Each row was made from one small tree. Brackets hold a mark, then the marks that hang from it, in alphabetical order. Every link used is in the known rows. Write each row's tree.
Known rows
[vulen [nogog [laketi dumog nipev] lumav]]: [ 0.426 -1.310  0.949  0.500  3.815  1.327 -1.824  2.481  3.835 -4.308
  0.762  6.028 -1.411  4.580 -5.317  1.348 -1.506  0.377 -7.632 -0.587
  0.146  7.170]
[nipev [laketi dumog]]: [ 0.856 -1.886  0.317 -4.123  0.244  0.710 -0.292  1.066  0.080  0.685
  5.364  3.324 -0.676 -1.230 -0.152  0.019 -2.619 -0.249  0.022 -2.580
  0.753 -0.729]
[nuve [nogog [laketi dumog nipev] lumav]]: [ 1.475  1.035 -0.352 -1.846  3.414  0.793  3.094  2.414  0.960 -5.256
  1.521  4.283 -1.045  0.911 -6.118  1.487 -0.054 -1.845 -5.840  1.345
  1.157  6.588]
[nuve [nogog laketi]]: [ 2.798  4.406 -0.767 -1.740  0.939  0.599  0.950  2.162 -0.291 -3.214
  1.284 -2.391 -1.074 -0.484 -2.575 -0.677  0.430  0.723 -1.330  1.267
 -0.019  2.930]
[lumav dumog]: [ 0.247 -1.981 -1.527  1.708 -0.929  1.917  2.161 -1.149  0.005  1.504
  0.014 -1.101 -0.645 -1.838 -1.581 -0.857 -1.838 -0.308 -0.025  1.131
 -1.085  0.584]
[lumav [dumog laketi] nogog]: [ 1.747 -1.724 -1.609 -1.110 -0.005  1.747  0.873 -1.877 -3.470  1.937
  0.492 -2.932 -3.491 -1.948 -0.061 -2.982 -1.305  2.909 -2.924 -1.122
  2.030  1.387]
[nogog [laketi nipev] lumav]: [ 1.785  0.489 -0.082  1.295  4.701 -1.777 -0.272  1.220  3.411 -4.514
 -0.705  2.759 -0.365  3.446 -4.255  3.591 -1.219 -1.940 -4.382  1.865
  0.537  3.495]
[vulen [nogog laketi]]: [ 2.413  1.387  0.508  0.341  0.742  0.931 -4.526  3.028  2.328 -1.855
  0.930 -0.755 -1.656  2.733 -1.578 -1.352 -0.620  2.701 -3.160 -0.738
 -1.077  2.809]
[dumog [laketi nipev nogog] lumav]: [ 0.367 -2.474 -1.988 -0.372  1.827 -0.379 -1.682 -0.390 -2.492 -0.641
 -2.034  2.901 -2.408  2.797 -4.580  0.585  2.640 -1.630 -1.870 -0.725
 -0.209  1.286]
[dumog [laketi nipev] [lumav nogog]]: [ 1.760 -2.650 -2.686 -0.045  1.673 -0.855 -1.238 -1.544 -5.076  0.448
 -1.045  0.430 -1.722  2.034 -2.238  0.445  0.618  0.024 -4.484 -2.946
  2.267  0.716]
[nuve nogog]: [ 1.010  2.063 -1.410 -2.534 -0.864  1.141  1.623  1.621 -1.675 -1.944
 -0.438 -0.843  0.850 -2.262 -1.510 -0.670  1.156 -0.233 -0.289  0.130
  1.167  2.100]
[nogog lumav]: [ 0.635  0.403  0.717 -0.953  1.417  0.004  0.891  1.263  0.897 -1.967
 -1.575  2.283  0.663  0.890 -2.212  2.364  0.537 -1.863 -2.019 -0.137
  1.055  1.593]
[lumav [dumog [laketi nipev]] nogog]: [ 1.119 -4.052 -2.957  1.430  2.175  0.772  1.940 -3.168 -2.788  0.739
 -0.685 -1.307 -2.789 -0.500 -1.769 -1.632 -1.692  1.318 -4.190  0.301
  2.678  2.711]
[laketi nipev]: [-1.265 -1.960 -1.159  2.239  1.796 -1.018  0.486 -0.951  0.745 -1.134
 -1.126  1.677  0.848  0.920 -1.532  1.230 -0.540 -1.253 -1.157  1.142
  1.123  1.565]
[vulen [nogog laketi lumav]]: [ 2.641  2.160  1.463 -1.074  1.924  0.881 -4.167  4.506  3.564 -4.162
 -1.014  0.644 -1.065  3.926 -3.362  1.336 -0.629  1.347 -5.586 -1.362
 -0.074  4.551]
[nogog [lumav dumog]]: [ 1.000 -1.036 -0.846  0.593  0.384  1.809  2.637  0.213  1.106 -0.473
 -1.859  1.145  0.195 -0.927 -2.916  1.278 -1.633 -1.612 -2.375  1.498
 -0.210  2.002]
[nuve [nogog laketi lumav]]: [ 3.346  5.230 -0.344 -2.763  1.755  0.688  0.725  3.679  0.532 -4.952
  0.179 -0.072 -0.239  0.543 -4.122  1.382  1.095 -0.741 -3.571  0.727
  1.098  4.105]
[laketi dumog nipev [nogog lumav]]: [-2.705 -4.790  1.524 -1.120  2.629  1.036  0.876 -0.138  2.354 -3.661
 -1.813  7.542 -2.491  0.514 -4.384  1.692  1.145 -1.814 -3.501  0.267
  0.746  6.438]

Which tree is each row?
[ 1.817 -0.009 -2.454  0.216  1.373  1.458  1.084  1.243 -2.130 -2.483
  2.473  2.540 -0.984  0.911 -6.070  0.055 -0.143 -1.882 -4.184 -0.068
 -1.440  3.053]  [nuve [nogog [laketi [dumog lumav] nipev]]]
[ 1.681  0.788  2.429 -1.901  1.833  2.559 -3.007  4.085  2.959 -3.473
  1.557  3.673 -2.828  3.371 -3.583  0.234 -0.803  1.652 -6.870 -1.957
 -0.251  5.148]  [vulen [nogog [laketi dumog] lumav]]
[ 1.207 -0.242  1.642 -0.333  0.644  2.353 -3.792  2.651  1.613 -1.822
  3.534  1.330 -3.489  2.619 -1.800 -2.398 -1.364  3.115 -4.627 -1.660
 -1.565  3.727]  [vulen [nogog [laketi dumog]]]
[ 1.895 -3.763 -1.116 -3.680  0.431  2.094 -1.004  1.421  2.928 -1.518
 -0.843  2.585 -0.575 -2.729 -4.082  1.482 -1.463 -2.397 -0.508 -0.413
 -0.224  3.497]  [nipev [laketi [nogog [lumav dumog]]]]
[-1.121 -3.751  0.864 -1.938 -1.197  2.661 -3.078 -0.096 -2.012  0.347
 -0.037  3.699 -3.120  0.066 -3.292 -0.911  1.754 -0.924 -0.862 -2.437
 -2.545  2.049]  [laketi [dumog lumav] nogog]
[ 1.690 -2.166 -0.577  2.435  1.905  2.100 -4.356  1.408  0.162 -1.823
  1.522  3.689 -1.547  4.167 -4.996  0.148 -1.157  0.779 -5.918 -2.048
 -2.269  3.410]  [vulen [nogog [laketi [dumog lumav] nipev]]]
[ 1.492 -1.470 -1.836  0.953  4.032 -0.062  4.510 -0.539 -0.250 -0.519
 -2.289  2.627 -0.962  2.169 -4.689  1.537 -0.772 -1.716 -4.868  2.179
  2.370  2.001]  [nogog [lumav [dumog [laketi nipev]]]]
[ 0.201 -2.369  0.574  1.543  3.831  0.139  0.735 -0.346  1.505 -2.163
  3.431  2.411 -2.950  2.629 -2.732  0.063 -2.529  0.521 -3.166  1.725
 -0.984  2.680]  [nogog [laketi dumog nipev]]
[ 1.687 -4.460 -2.522  2.925  2.208  0.992 -0.672 -2.607  0.300 -1.100
  0.610 -2.166 -2.866 -1.330 -2.641 -0.599 -4.432  0.724 -4.313  1.367
 -0.037  5.203]  [lumav dumog [nogog [laketi nipev]]]
[-3.235 -6.122  0.770 -0.235  1.291  1.027  0.366 -1.461  1.050 -2.117
 -0.023  5.294 -3.290 -0.012 -2.806 -0.776  0.812 -0.468 -1.402  0.526
 -0.399  5.040]  [laketi dumog nipev nogog]
[ 2.047  0.629 -0.044  1.238  3.604  0.149 -3.209  3.655  3.913 -5.025
 -1.800  2.990  0.245  4.522 -5.421  2.497 -1.102 -0.131 -6.879 -0.234
  0.792  5.940]  [vulen [nogog [laketi nipev] lumav]]
[ 4.003  3.376 -2.102 -0.910  1.593  2.508  2.519  2.696  1.081 -3.393
 -0.032 -1.341 -1.132 -1.820 -5.782  0.245 -0.970 -1.104 -4.308  2.012
 -0.507  4.864]  [nuve [nogog laketi [lumav dumog]]]
[ 2.919 -1.998 -1.146  0.973  0.761  2.167 -1.477 -1.496 -0.351 -0.362
  1.793 -4.681 -3.733 -2.338 -1.224 -1.812 -3.310  2.495 -2.870  0.720
 -1.144  3.759]  [lumav dumog [nogog laketi]]
[ 1.506 -2.542 -0.705  1.231  2.478 -0.892 -2.441 -1.363  0.246 -3.019
  1.086 -1.526 -2.164  0.519 -1.061  0.544 -2.024  0.867 -3.784  0.380
  0.954  4.305]  [lumav [nogog [laketi nipev]]]
[ 0.226 -2.154  0.920  1.497  2.511  1.207 -2.149  1.341  2.424 -2.886
  2.261  3.268 -2.218  3.634 -3.199 -1.275 -2.122  1.823 -5.617 -0.439
 -0.707  5.177]  [vulen [nogog [laketi dumog nipev]]]
[-2.123 -2.616  2.810 -4.012  0.439  2.312 -0.304  1.318  1.782 -2.694
 -0.901  5.768 -3.334  0.108 -3.060  0.458  1.733 -0.618 -2.687 -0.939
 -0.053  4.802]  [laketi dumog [nogog lumav]]
[-0.591 -4.521  1.182 -6.119  0.076  1.930 -3.234  1.158  1.212 -0.568
  3.293  4.005 -2.907 -1.600 -1.516 -0.516 -0.773  0.078  0.973 -2.110
 -0.477  2.039]  [nipev [laketi dumog nogog]]
[ 2.770  1.139 -3.273  1.185  3.324  1.244  4.238  1.851  1.308 -4.212
 -1.810  0.659  0.328 -0.393 -7.113  1.636 -2.153 -2.662 -4.978  3.476
  0.124  6.373]  [nuve [nogog [laketi nipev] [lumav dumog]]]
[ 1.260 -1.577 -2.050  1.407  3.137  1.793  2.139  1.948  0.677 -1.679
 -3.752  3.493 -0.350  3.082 -5.710  0.005 -0.952  0.510 -6.979  0.134
  3.171  4.281]  [vulen [nogog [lumav [dumog [laketi nipev]]]]]
[-1.888 -6.029 -0.458 -0.051  0.097  1.680 -1.906 -1.385 -0.852 -0.773
 -0.637  5.822 -1.951  0.572 -4.319  0.119  1.041 -2.220 -1.429 -0.944
 -2.286  2.868]  [laketi [dumog lumav] nipev nogog]
[-0.122 -3.366  1.974 -6.916  1.109  1.431 -2.528  2.762  2.408 -2.593
  1.692  6.608 -2.195 -1.214 -3.304  1.622 -0.411 -1.393 -1.225 -2.803
  0.763  3.223]  [nipev [laketi dumog [nogog lumav]]]
[-0.432 -1.226  0.003 -2.107  3.833 -1.343  0.775  1.322  1.123 -3.673
 -3.431  4.285 -2.800  2.866 -4.595  1.423  2.716 -1.023 -3.437  0.865
  2.598  4.151]  [dumog [laketi nipev [nogog lumav]]]
[-1.213 -5.421 -1.507  1.286  1.381  1.455  1.137 -0.242  2.439 -2.626
 -4.449  3.831 -1.160 -1.215 -5.951  1.675 -0.275 -2.693 -2.367  2.297
 -0.190  6.108]  [laketi nipev [nogog [lumav dumog]]]
[ 2.582  1.145 -0.831 -0.777  1.664  1.179  3.753  0.874 -0.606  0.014
 -0.845  0.794 -1.647  1.192 -3.353  0.000 -0.053  0.065 -3.769  0.908
  1.366  0.270]  [nogog [lumav [dumog laketi]]]
[ 1.367  0.070 -0.754 -2.280  0.163  0.703 -2.417  1.138 -2.795 -0.030
 -0.758  0.544 -3.427  2.237 -3.381 -0.994  3.570 -0.335 -1.181 -1.876
 -0.751 -0.580]  [dumog [laketi nogog] lumav]
